Each row comes from the steps of one path. Every step used is in the known rows, and no mark comes twice. Write the path behind each row, first mark first.
Known rows:
w/h: [1.25, 0.72, 0.17, -1.71, -0.81, 0.77, 2.35, -0.20, 0.77, 0.84, 2.75, -0.89, 0.39, -1.75, -0.42, -0.58, 0.54, -1.54, 0.53]
y/h/w: [-0.38, 1.36, 0.48, 1.93, 1.76, -0.89, -0.45, -0.30, 0.40, -1.13, 2.09, 0.96, 0.68, -1.42, 0.00, -3.43, -1.41, -2.53, -0.83]
n/s/h/y: [-2.28, 1.85, 4.11, 2.39, 4.24, -0.59, 2.08, -1.38, 1.17, 1.89, 1.95, -0.16, 0.09, -3.04, -0.42, -0.21, -1.13, 1.56, 1.99]
d/v: [-1.18, -0.30, -1.53, -0.35, 0.87, 0.76, 1.61, -0.25, -1.12, 0.13, 1.02, -0.64, 0.98, -0.57, -0.47, 2.54, 0.00, -0.61, 0.49]
v/d/s/h/w: [1.13, 1.88, -2.01, 0.44, -1.29, 0.35, 0.01, -0.63, -0.68, 0.64, 1.92, -0.63, 2.61, -2.82, -2.29, 1.55, -1.47, -1.37, 0.55]
d/y/h/s: [-0.08, 0.42, 1.39, 3.26, 3.03, -1.90, 0.22, -1.69, 0.67, 0.34, 2.80, 0.06, -1.26, -2.02, -2.56, -0.48, -0.53, -3.15, 1.63]
n/s/h/y/d/v: [-3.29, 1.54, 3.42, 2.63, 5.84, 0.18, 3.02, -0.97, -0.31, -0.29, 0.50, 0.15, 0.29, -2.50, -0.26, 1.50, -2.08, 3.31, 1.38]
w/h/y/d/s: [1.96, 1.71, 1.56, -1.55, 0.52, 0.83, 3.43, -0.16, 1.83, -0.18, 2.08, -0.90, 0.70, -4.77, -0.93, 2.09, -0.72, -0.96, 1.39]
v/d/s/h: [0.41, 1.08, -2.53, 0.05, -1.17, 0.67, 1.83, -1.10, -1.27, 1.36, 2.27, -1.16, 1.75, -2.41, -3.12, 3.88, -0.53, -0.95, 1.74]
s/h/w/n/y/d/v: [-1.32, 1.57, 2.59, 0.68, 2.20, 1.37, 0.81, 1.03, -1.18, -1.99, 2.28, -0.45, 1.15, -3.45, 0.81, -2.29, -2.44, 2.75, 0.49]
y/d/s/h: [-0.98, 1.97, -1.16, 1.46, 0.89, 0.66, 0.50, -0.74, -0.01, -0.09, 1.10, -1.18, 0.03, -3.56, -1.07, 2.98, -0.79, 0.11, 2.17]
d/s/h/w/n: [1.26, 1.94, -0.22, -0.97, -2.87, 0.04, -1.32, 0.73, 0.17, 0.69, 3.74, -1.46, 1.68, -3.31, -1.33, -1.46, -0.74, -1.39, 1.57]
n/y/d: [-1.61, 1.08, 1.87, 0.75, 3.52, 1.63, 2.23, -0.47, 0.81, -1.08, 1.06, -0.12, -0.54, -3.82, 1.65, 1.32, -0.81, 1.16, 1.31]
s/h/w/d/v: [-1.11, 0.56, 0.20, 0.40, -0.19, -0.13, 0.62, -0.47, -1.54, -0.37, 0.42, 0.59, 2.49, -0.75, -1.19, -0.29, -3.27, -0.24, 0.20]
h/y/d: [-0.48, 1.49, 1.99, 0.44, 3.16, 0.67, 3.81, -1.37, 1.38, -0.52, 0.43, 0.48, 0.37, -4.04, 1.39, 1.44, -1.53, -0.07, 0.72]
n/s: [-1.48, 0.86, 1.25, 0.14, 1.59, 0.50, 0.90, -0.59, 0.98, 1.16, 1.73, -0.24, -0.40, -0.94, 0.03, 0.91, 0.89, 0.07, 1.53]
v/d/y: [1.45, -0.20, -3.01, 0.30, -1.16, 0.25, 1.89, -1.05, -0.26, 0.17, 2.51, -0.92, 1.19, -1.97, -1.79, 3.91, -0.53, -2.96, 0.99]
h/y: [-0.32, 0.91, 1.84, 0.05, 2.12, 0.05, 3.14, -1.21, 1.32, 0.96, 1.35, -0.11, 0.81, -3.40, 0.49, 1.08, -0.83, -1.19, 0.89]
s/h/y/d/v: [-2.24, 1.35, 1.51, 2.26, 4.48, 0.30, 3.57, -1.23, -0.83, -0.67, 0.05, -0.17, 0.95, -3.38, -0.01, 1.74, -2.65, 1.81, 0.72]

Which path is each row?
[-1.33, 2.25, 4.97, 0.53, 2.87, 0.37, 3.36, -0.64, 1.01, 0.39, 2.76, 0.18, -0.20, -3.62, 0.35, -1.47, -1.22, 2.67, 2.23]	w/n/s/h/y/d
[1.49, 1.63, 0.94, -1.28, -1.70, 1.14, 0.82, 0.63, -0.67, 0.21, 4.37, -1.11, 2.41, -4.21, -2.11, -0.26, -1.41, 0.17, 1.60]	v/d/s/h/w/n/y
[0.63, 1.48, -0.05, 0.37, 0.60, 0.12, 3.50, -1.57, -0.42, 1.52, 2.12, -0.82, 2.18, -4.02, -2.84, 3.66, -1.56, -0.66, 1.69]	v/d/s/h/y
[1.48, 0.89, 3.03, -1.44, 0.96, 0.11, 2.53, -1.29, 1.24, 1.96, 2.52, -0.28, -0.32, -2.10, -1.21, -1.32, 0.86, -1.08, 1.18]	w/h/s
[0.39, 1.36, 2.34, -1.76, -1.08, 0.42, -0.37, 0.92, 1.32, 0.41, 3.46, 0.25, 0.73, -1.29, 0.77, -2.99, 0.36, -0.34, 0.72]	h/w/n/s
[-1.47, 1.62, 2.94, 0.95, 0.68, -0.45, -0.05, -0.78, 0.58, 0.57, 1.27, 1.23, 1.16, -1.03, -0.71, -1.99, -2.37, 0.51, 1.28]	n/s/h/w/d
[0.41, 1.98, 2.03, -0.36, -0.79, 0.55, -1.23, 1.28, 0.42, 0.45, 4.12, -1.66, 1.23, -4.65, -0.92, -1.63, -1.06, -0.09, 2.18]	d/s/h/w/n/y
[1.46, 0.61, -1.97, 2.49, 0.16, -1.06, 0.02, -0.71, -0.34, -1.71, 3.05, 0.63, 1.54, -1.55, -2.06, -0.72, -2.16, -4.06, -0.76]	v/d/y/h/w
[-2.10, 0.81, 2.00, 0.76, 1.11, -0.24, 0.07, -0.16, -0.93, -0.05, 0.78, 1.02, 1.77, 0.19, -1.49, -0.60, -2.64, 1.26, 0.83]	n/s/h/w/d/v
[-1.18, 2.62, 1.57, 2.47, 2.74, 0.71, -1.22, 0.12, 0.73, -1.17, 1.22, -0.91, 0.60, -5.27, 0.17, 0.32, -2.24, 1.02, 1.54]	n/y/d/s/h/w
[1.64, 0.80, 0.55, 0.68, -1.07, -0.80, 0.17, 0.46, -0.03, -1.24, 5.26, 0.59, 0.98, -0.65, -2.41, -2.51, -1.05, -2.52, 0.36]	v/d/y/h/w/n/s
[-2.58, 2.42, 4.28, 2.88, 5.37, 0.03, 2.88, -1.55, 1.21, 0.33, 0.93, 0.43, -0.42, -3.72, 0.50, 0.08, -1.77, 2.61, 1.79]	n/s/h/y/d
[-1.07, 1.66, 4.84, -0.01, 1.74, -0.20, 2.80, -0.44, 0.91, 1.96, 3.81, -0.41, 0.34, -3.07, -0.60, -1.90, -0.56, 1.49, 2.43]	w/n/s/h/y
[1.48, 0.48, -3.02, -1.77, -2.13, 1.20, 2.25, -0.73, -0.45, 0.78, 2.04, -0.70, 1.76, -1.87, -2.47, 4.90, 0.38, -2.15, 1.33]	v/d/s
[-0.46, 1.76, 1.14, 1.27, 1.58, -0.49, 1.50, -1.10, 0.68, 1.73, 1.94, -1.33, 0.99, -4.63, -1.83, 2.41, -1.34, -0.94, 2.35]	d/s/h/y
[0.25, 0.95, -0.82, 3.31, 1.05, -1.80, -1.84, -0.09, 0.70, -1.54, 2.86, 0.09, 0.24, -2.18, -1.02, -1.87, -1.81, -4.18, -0.09]	d/y/h/w
[0.99, 0.16, 0.45, 2.27, 2.19, -1.31, 2.19, -2.31, -0.43, 0.24, 2.99, 0.63, -0.21, -1.62, -3.73, 0.94, -0.85, -3.10, 1.13]	v/d/y/h/s
[1.63, 0.82, -0.16, 1.09, -1.33, -1.27, -1.25, 0.73, 0.44, -1.40, 4.81, -0.22, 0.59, -2.12, -1.20, -3.44, -1.37, -3.95, 0.32]	d/y/h/w/n
[-0.26, 0.86, -0.66, -0.47, -1.97, 0.07, 1.24, -0.92, -0.39, 1.23, 1.61, -0.51, 1.26, -2.31, -2.87, 3.07, -1.55, -1.17, 2.87]	w/d/s/h
[-1.18, 1.27, 2.70, 2.45, 3.84, -0.45, -0.31, 0.10, 0.65, -1.40, 2.47, 0.70, 0.31, -2.77, 0.40, -3.55, -1.77, -1.19, -0.22]	n/y/h/w
[-0.78, 0.82, 2.81, 1.78, 3.60, -1.10, 1.65, -1.96, 0.39, 0.80, 2.02, 1.08, -0.93, -1.46, -1.75, -1.91, -0.11, -1.49, 0.99]	y/h/s
[-0.73, 2.38, 3.47, 0.76, 1.86, 1.11, 0.49, 0.47, 0.41, -1.32, 2.79, -0.25, 0.57, -4.60, 1.76, -3.63, -2.10, 2.05, 0.97]	s/h/w/n/y/d
[-0.26, 0.19, -1.29, 2.92, 1.40, -1.26, 0.08, -0.67, 0.11, -0.75, 3.11, -0.50, -0.63, -1.82, -1.81, 0.33, -0.90, -3.71, 1.05]	d/y/h
[-1.14, 1.30, 2.31, -0.30, 0.08, 0.34, 1.08, -0.06, 0.12, 1.73, 3.91, -0.77, -0.29, -1.40, -0.75, -1.67, 0.54, 1.38, 2.37]	w/n/s/h
